What can hang from each mark:
voza: kavol pote rata
pote: fera rata voza
tesu: rukevip
vuma: kavol
kavol: rukevip voza vuma
fera: pote
rata: pote voza
rukevip: kavol

Each row was made from one small tree. The marks that hang from a mark follow it in brackets, in alphabetical order. Every link used is in the known rows. Write each row's tree.
Known rows:
tesu(rukevip): [  3.5  -7.2   5.9   2.4  -2.5  -2.2   5.6  -4.7 -11.3  -7.6   4.4   5.4
   8.7  -2.3  -7.0  -0.9  10.3  -4.8   6.1  -2.0   9.2  -6.9   5.7 -11.7
  -0.2  10.3 -13.9   2.3  -0.3  49.6  13.6  -1.7  -6.8]
voza(kavol(vuma) rata(pote(fera))): [ 22.6  -2.0  -1.5  -1.7   9.9  -5.3  -9.0 -13.5   0.2  14.4   9.4  -8.5
  21.4  18.4   6.1  10.6  -7.2   4.1 -15.6 -23.1 -26.9 -13.7   2.1  -6.9
 -24.1 -13.2  55.0  20.3   0.8  27.8   2.5  -3.8  -2.1]
kavol(rukevip): [  3.8  12.4  11.3  12.2  -5.3  -0.4   5.3  -5.3 -17.9  -2.2  -7.2  -0.6
  13.3   4.7   2.3   2.2   8.8  -1.9  -1.7  -7.6  -7.1  -4.6   0.2  -8.0
  -9.9  -0.4   6.0   5.5  -0.3  29.0  -0.1 -12.7  -2.2]
pote(fera rata(voza(kavol(rukevip)))): [ 17.9   2.2   1.4  13.9  17.4   2.0   9.8 -12.6  17.7  12.6  17.4 -17.9
  23.4  15.9 -15.2   9.2 -15.0   5.3 -13.0  -6.1 -40.2 -20.4  13.7 -10.9
 -15.1  -1.1  53.6  -0.2   7.7  38.0  27.4  -4.2  -0.2]
voza(kavol pote(fera) rata): [ 16.9 -18.5 -11.5  -2.8   8.7 -11.2  -6.8 -10.1  14.2  15.7  25.4 -21.8
  17.7  16.1   0.6   9.8   0.3   8.4 -10.3 -28.3 -31.3 -19.2   3.4  -6.6
  -9.0   2.1  50.5   7.6   6.3  31.1   6.7   5.1   6.6]
pote(fera rata voza(kavol(vuma))): [ 23.8   1.7   1.5  -9.7  24.1   8.3   7.6 -17.4  25.1  16.8  20.4 -16.0
  12.5  -0.6 -20.2   7.1 -42.2   8.5 -14.5 -18.8 -56.5 -29.0  11.3  -7.0
 -13.1  -9.0  47.6  -9.3   8.5  57.8  22.2   8.3  -2.5]
pote(fera rata voza(kavol(rukevip))): [ 20.8  -3.7   5.4   0.0  21.8   9.2   5.2 -19.5  18.1  13.0  17.5 -19.7
  13.6   5.7 -24.6   9.1 -24.7  10.7 -13.2 -29.6 -65.9 -36.5  11.7 -12.6
  -8.5   2.0  46.1 -13.1   9.7  71.6  26.3   0.8  -1.9]
fera(pote(rata(voza(kavol(rukevip vuma))))): [ 23.5   7.7  -7.9   3.2   1.6  -9.6  -2.1 -12.9  -5.7  11.4  16.6 -22.6
  31.8  -0.2 -16.3  -1.4 -17.1   0.0  -1.3 -17.3  -6.6   1.2   1.4 -17.8
 -23.4 -17.1  44.0  19.1   0.8  34.3   5.8 -10.4   8.8]
voza(kavol(rukevip) pote rata): [ 15.2 -17.6  -6.2  -1.3  -9.3 -17.2  -8.5 -11.0  -9.4   9.1  15.6 -23.3
  22.0   1.5  -0.8   9.1   8.7   4.9  -4.3 -38.7 -24.0 -18.3  -1.2 -17.6
 -24.8   2.9  42.4  18.1   0.3  43.0  -4.3 -21.4   4.3]
tesu(rukevip(kavol(vuma))): [ 11.5  14.8   7.9   7.2   3.9  -0.5  10.4  -6.2 -21.8  -0.1  -2.0  -0.5
  16.1  -7.1  -3.4  -5.3  17.3  -3.2   4.9  -1.2   0.7  -0.4   3.3 -20.3
 -24.1   1.5  -8.2  33.8  -1.2  62.5   3.5  -2.2 -14.0]
fera(pote(rata voza(kavol(rukevip)))): [ 21.5 -10.3  -8.0  -7.0   6.2  -3.0  -9.9 -16.6  -1.6   9.9  18.4 -26.7
  16.6  -5.9 -27.8  -1.5 -16.6   6.9   0.1 -39.3 -30.5 -12.4   0.3 -18.3
  -8.8  -4.8  32.6   1.8   3.7  55.0   7.3  -4.2   9.1]
vuma(kavol(rukevip)): [  8.9 -11.3  14.9  15.7   6.0  -0.1  -6.2  -4.1 -17.8  -4.4   0.0 -19.5
  15.6   1.5   5.0   8.2  12.1   5.5   2.7 -17.2  -8.4  -1.5  -2.8 -15.8
 -24.1  16.7   8.7  17.7  -0.3  35.3  -0.4  -3.3  -7.6]
rata(pote(fera) voza(kavol(rukevip))): [ 20.1 -14.2  13.1  24.7  10.1   3.5 -18.0 -16.1   7.4  10.6   7.2 -24.9
  21.4  10.8 -18.6   8.6  -1.5   3.7 -12.2 -25.5 -29.6  -8.9   8.1  -5.2
 -12.0 -10.7  62.2  29.2  14.5   7.6  -4.6 -15.5   9.2]
rata(voza(kavol(rukevip))): [  7.9 -12.8   9.0   9.0  -2.4   1.1  -6.7  -6.1   0.8   2.0  -3.0 -21.8
   5.4 -18.2 -15.6   9.1  -8.4   0.7  -4.9 -20.8 -20.2  -8.5   5.8 -14.8
 -23.2  -0.9  37.7  21.1   4.5   9.6  -9.1 -31.9  -1.6]
kavol(rukevip voza(pote(fera) rata) vuma): [ 22.1  38.3  24.6   2.7  -9.9  -7.5  22.0 -25.9  -8.7   9.3  22.3  -8.9
  35.5   0.9   9.7  11.9 -20.6 -10.2 -20.5 -10.9 -27.3  -2.9  11.3 -15.1
 -19.8 -35.6  64.5  27.6   2.0  48.9   8.6 -10.0   9.0]
vuma(kavol(rukevip voza)): [  8.6  -0.5  24.8   9.3   1.0   3.5  -2.0 -11.3  -9.2  -3.9   7.4 -28.2
  10.8 -19.7  -2.2  13.0   1.5   3.1  -4.9 -21.7 -20.6   1.2   0.8 -21.0
 -22.2   8.4  21.0  27.7   1.5  35.1   2.5 -14.6  -2.1]
fera(pote(voza(kavol(rukevip)))): [ 16.8 -10.2   0.2  -4.5   4.5   2.3 -17.1 -13.8  -6.4   6.0   7.3 -25.0
   6.5 -11.0 -22.3  -0.5 -10.9   5.4   0.0 -42.3 -23.7  -7.2  -2.2 -14.2
  -2.6  -5.3  28.0  10.3   5.9  42.2  -9.6  -4.5   7.5]
pote(fera rata(voza(kavol))): [ 15.8  -3.9  -4.4   7.9  20.7   2.5   7.6 -10.1  27.0  13.8  20.5 -19.0
  16.9  12.4 -16.3   8.2 -19.8   6.1 -12.2  -3.1 -36.5 -17.9  13.7  -7.2
 -10.6  -1.2  50.9  -3.7   7.9  23.7  27.2   2.6   1.0]
kavol(rukevip voza(pote) vuma): [ 16.5  37.5  22.7  -0.4 -19.1  -6.1  13.1 -18.3  -9.5   6.8  14.3 -15.3
  28.2 -25.3  -0.7   3.8 -21.0  -9.2 -11.3  -9.2 -10.6   6.5   3.9 -12.6
 -20.1 -32.9  40.1  36.8   3.7  33.1  -7.6 -23.3  13.3]

Write each row's tree:
[ 21.5   2.1 -14.0  -2.8   5.0  -9.8  -4.9 -10.1   3.4  12.8  20.3 -21.7
  25.4  -1.8 -17.9  -2.4 -21.9   0.6  -1.4 -13.6  -2.6   4.1   1.7 -14.0
 -18.5 -16.7  40.9  15.9   0.5  20.3   5.8  -3.7   9.3] -> fera(pote(rata(voza(kavol(vuma)))))
[ 20.4 -10.3  11.7  13.9  -5.2  -2.8 -18.6 -14.2  -5.7   8.4   1.9 -21.2
  23.6  -9.2 -16.4   5.6 -11.3  -1.4  -7.4 -25.3 -11.1   0.0   3.3 -10.0
 -30.5 -21.1  55.3  42.1   7.1   2.1 -19.6 -32.5   7.2] -> rata(pote voza(kavol(rukevip vuma)))
[ 17.5 -22.7   7.6   3.8  16.1   9.1 -21.3 -16.6  16.0  11.4  12.2 -17.7
   4.4   7.4 -22.1   3.5 -11.3   9.1  -9.6 -32.1 -39.6 -15.5   4.9   2.5
   7.1  -7.7  39.3   7.9  14.8  17.0  -3.0   6.2   9.4] -> rata(pote(fera voza(kavol)))
[ 13.6 -19.9 -22.1  -9.4  -0.3 -15.3 -10.9  -4.1  18.7  16.9  27.6 -30.8
  17.2 -11.0 -17.8  -1.4  -5.5  11.2   0.1 -22.3 -16.9 -13.0  -4.1  -7.6
 -15.6   5.0  25.8  11.0   5.9  24.3   3.4 -10.2  12.5] -> voza(kavol pote(rata))
[ 14.6 -16.6   5.3 -19.5   3.2   1.7  -3.3 -14.2   1.2   4.6   5.0 -10.3
  -3.7 -18.5 -10.8  10.8 -32.8   1.3  -8.1 -35.5 -40.3 -21.7   6.3 -13.8
 -21.4  -9.6  39.0   3.2  -2.3  34.4  -6.1 -12.8  -6.4] -> pote(voza(kavol(vuma) rata))
[ 14.4 -17.4  16.9   6.4  12.1   0.7  -7.9 -16.6   4.2   2.2  20.4 -25.5
  11.7   3.0   0.2  15.9  -2.2   4.2 -10.2 -21.8 -27.7  -0.7   5.3 -14.2
 -12.5   2.5  40.7  22.2   2.6  19.4  11.2   5.7   2.2] -> vuma(kavol(voza(rata(pote(fera)))))
[ 18.6  31.0  21.1  -2.8 -20.1 -12.5  17.6 -23.2 -17.4   6.0  18.2  -9.8
  30.8 -13.0   6.5   9.8 -19.8 -11.8 -13.9 -14.8 -17.3   0.7   7.7 -18.5
 -25.4 -34.8  53.6  32.5  -2.5  40.6  -0.8 -22.8   9.1] -> kavol(rukevip voza(pote rata) vuma)
[ 14.0 -13.2  23.3  10.7  -0.2  -3.5  -6.9 -18.7 -16.5  -2.5  12.7 -26.1
  18.1  -5.1  -0.1  15.3   6.3   1.5  -7.8 -31.3 -25.3  -1.7   2.3 -23.3
 -25.7   2.7  37.1  30.1  -1.1  34.0   4.7 -16.0   0.3] -> vuma(kavol(rukevip voza(rata(pote))))
[ 12.8  17.8  14.8  -0.9  -0.3  -1.9  16.6 -15.1 -19.5  -0.9   5.4  -4.4
  13.7 -17.3  -3.6   2.4   9.2  -6.5  -3.5  -8.3 -13.4  -1.8   8.3 -29.0
 -27.0  -6.3  11.0  38.5  -3.5  68.7  10.3 -11.3 -12.2] -> tesu(rukevip(kavol(voza(rata) vuma)))
[ 11.2  -1.2  12.3   6.6  -0.2  -3.7   3.7 -17.2 -16.3  -0.8   9.8  -8.6
  11.3  -8.7 -13.2   0.7  24.6  -2.5  -1.9 -19.1 -17.0  -3.2   6.9 -26.6
 -13.9   0.7  11.3  37.0   0.6  57.4  11.8 -10.8  -4.1] -> tesu(rukevip(kavol(voza(rata(pote)))))
[ 14.0  16.9  12.4   1.4  -3.7  -4.5  10.3 -13.4 -12.0   3.1  12.8 -13.2
  17.7 -24.0 -10.4  -4.2   9.0  -4.2   0.4  -7.4  -5.7   3.7   5.3 -23.6
 -21.0  -7.9   7.0  46.1   3.1  60.6   1.8  -8.5  -2.6] -> tesu(rukevip(kavol(voza(pote) vuma)))
[ 14.7 -12.4   8.5   3.8  11.6  -3.2  -2.5 -13.0  17.7   7.6  33.9 -36.4
  18.4  -8.0  -8.0   9.0 -10.2   7.7  -5.5 -15.0 -24.0   0.9   4.5 -12.8
 -11.1   4.6  34.7  19.3   7.3  24.2  15.4   9.5  10.3] -> vuma(kavol(voza(pote(fera rata))))
[ 17.6  -9.5 -16.3  -0.6   6.1  -8.6  -8.8  -9.0   6.1  10.7  21.1 -24.0
  19.0   0.6 -21.8  -2.0 -12.7   3.5   0.8 -18.3  -7.1   1.1   1.4 -13.9
 -10.2  -7.8  36.5   9.3   2.0  16.5   7.9  -3.5  11.5] -> fera(pote(rata(voza(kavol))))
[ 25.5   8.8   7.1   7.0   5.3  -5.6  -5.3 -17.5 -13.8  12.8   4.2  -7.4
  31.9  21.4   7.6  12.2   0.7   2.6 -17.0 -29.0 -32.3 -17.6   1.9 -12.9
 -32.4 -13.9  60.4  24.9   0.7  50.2   3.2 -13.4  -4.1] -> voza(kavol(rukevip vuma) rata(pote(fera)))
[ 16.3  36.9  10.2   3.8   7.4   1.7  11.2 -13.2   4.6  16.9  13.1 -22.2
  15.9 -16.0  -1.3  -2.3  -2.3   2.0 -13.6  -3.9 -27.9  10.4   2.2 -11.9
 -20.3 -23.6  35.0  51.1   8.0  20.1  -6.5   1.9   5.1] -> rukevip(kavol(voza(pote(fera)) vuma))
[  9.6  38.9  11.8  -1.1   2.9   4.3  12.1  -9.3  -4.3   9.8  -1.9 -15.3
   4.1 -27.1  -1.4  -0.6  -0.5   0.2 -10.6  -3.2 -22.9  11.6   0.4 -15.6
 -27.8 -19.2  19.6  49.3   0.6  17.0  -8.7 -11.8  -4.5] -> rukevip(kavol(voza vuma))
[ 19.8  18.4  17.5   8.5   7.2  -0.9  12.0 -20.6 -15.1   4.7  11.3  -4.8
  22.6   0.7  -5.0   1.9  12.4  -4.6  -8.0  -9.6 -20.0  -2.7  10.0 -23.3
 -19.5 -11.4  25.9  40.6   2.3  67.9  14.5  -1.4  -6.8] -> tesu(rukevip(kavol(voza(rata(pote(fera))) vuma)))
[ 18.2 -10.3 -18.7  -2.1  13.2  -8.9  -4.9  -7.3  27.6  21.1  32.0 -29.9
  23.4   7.6 -14.2   1.4  -6.2  13.3  -7.3 -17.7 -29.7 -17.6   0.8  -3.0
  -7.1   4.2  39.6   6.2  11.6  35.0  14.4   6.2  12.5] -> voza(kavol pote(fera rata))
[ 25.7   0.2  -6.3  -8.8   6.1  -4.1  -5.9 -17.4  -4.5  12.1  17.6 -23.9
  22.0  -8.9 -23.8  -2.1 -25.4   4.4  -1.6 -34.7 -26.5 -10.0   0.5 -18.1
 -16.9 -14.3  37.0   7.9   2.4  58.4   4.1  -4.4   7.2] -> fera(pote(rata voza(kavol(rukevip vuma))))
[ 13.1  19.1   5.6  -1.8  -2.7   0.3  -1.4  -3.6 -10.6   7.0  -8.6 -12.0
  15.5 -14.7   1.5   5.7  -5.3   3.5  -7.8 -18.2 -15.8  -9.6  -4.4 -12.9
 -34.1  -3.8  24.2  26.5   0.2  42.1  -9.7 -25.8  -9.1] -> voza(kavol(rukevip vuma))
[ 26.2   7.6   0.5   3.1   2.6 -12.4   3.8 -15.8  -5.3  16.1  19.2 -17.8
  37.4  16.8   9.7  11.2  -7.1   2.9 -14.3 -27.7 -30.6 -18.6   3.7 -12.9
 -28.8 -12.4  63.9  22.4   3.6  58.9   2.1  -5.8   2.1] -> voza(kavol(rukevip vuma) pote(fera) rata)
[ 11.4  32.8  10.4  -3.5   1.4  -0.5  14.4 -13.0  -9.4   8.7   1.3 -11.0
   6.8 -19.4   4.6   3.8  -1.1  -2.1 -12.8  -7.8 -28.9   6.7   3.3 -20.8
 -32.5 -21.1  31.5  45.2  -4.4  22.5  -3.7 -13.5  -6.8] -> rukevip(kavol(voza(rata) vuma))
[ 17.1  -6.9  26.2  15.3   7.6   0.9  -3.8 -20.9 -10.4   0.2  15.7 -26.2
  21.9   6.4   2.4  17.9   5.3   2.9 -11.9 -28.2 -33.2  -4.6   5.4 -20.6
 -21.3   2.1  46.8  26.0   2.5  41.7  12.2  -4.3   0.8] -> vuma(kavol(rukevip voza(rata(pote(fera)))))
[ 18.7  32.6  27.3   0.9 -16.3  -6.2  11.1 -25.2 -22.4   3.3   6.8  -1.9
  27.7  -6.6   5.0  10.8 -14.9 -11.4 -17.8 -15.8 -20.8   0.9   7.2 -17.7
 -26.1 -35.8  53.5  32.9  -3.9  35.3   1.5 -27.7   4.8] -> kavol(rukevip voza(rata(pote)) vuma)
[ 20.0   7.9  -2.3   6.4  19.6   1.5  11.5 -10.8  23.9  15.6  19.6 -15.3
  23.9  10.1 -12.1   8.0 -28.6   3.4 -13.4   1.7 -33.0 -15.0  13.6  -7.1
 -19.5 -10.0  55.0   2.9   6.6  26.7  23.8   1.6  -0.6] -> pote(fera rata(voza(kavol(vuma))))
[  6.9  -2.4  11.0  -6.2  -9.7  -4.3  -1.6 -17.6   1.8   2.1  15.9  -7.1
   3.1  -7.6  -6.3   9.4  -7.3  -4.5 -12.7 -17.3 -21.0  -0.1   6.7 -10.7
  -1.3 -17.2  36.7  14.8  -0.9  -0.6   7.0 -13.8  10.8] -> kavol(voza(rata(pote)))
[ 22.0  14.3   3.9  11.5  16.4   1.6  14.2 -13.9  15.1  14.5  16.7 -15.1
  29.3  13.4 -10.5   9.1 -24.2   2.6 -14.4  -2.1 -36.6 -17.3  13.8 -11.2
 -24.5 -10.5  58.7   5.9   6.5  41.3  23.8  -5.0  -1.2] -> pote(fera rata(voza(kavol(rukevip vuma))))
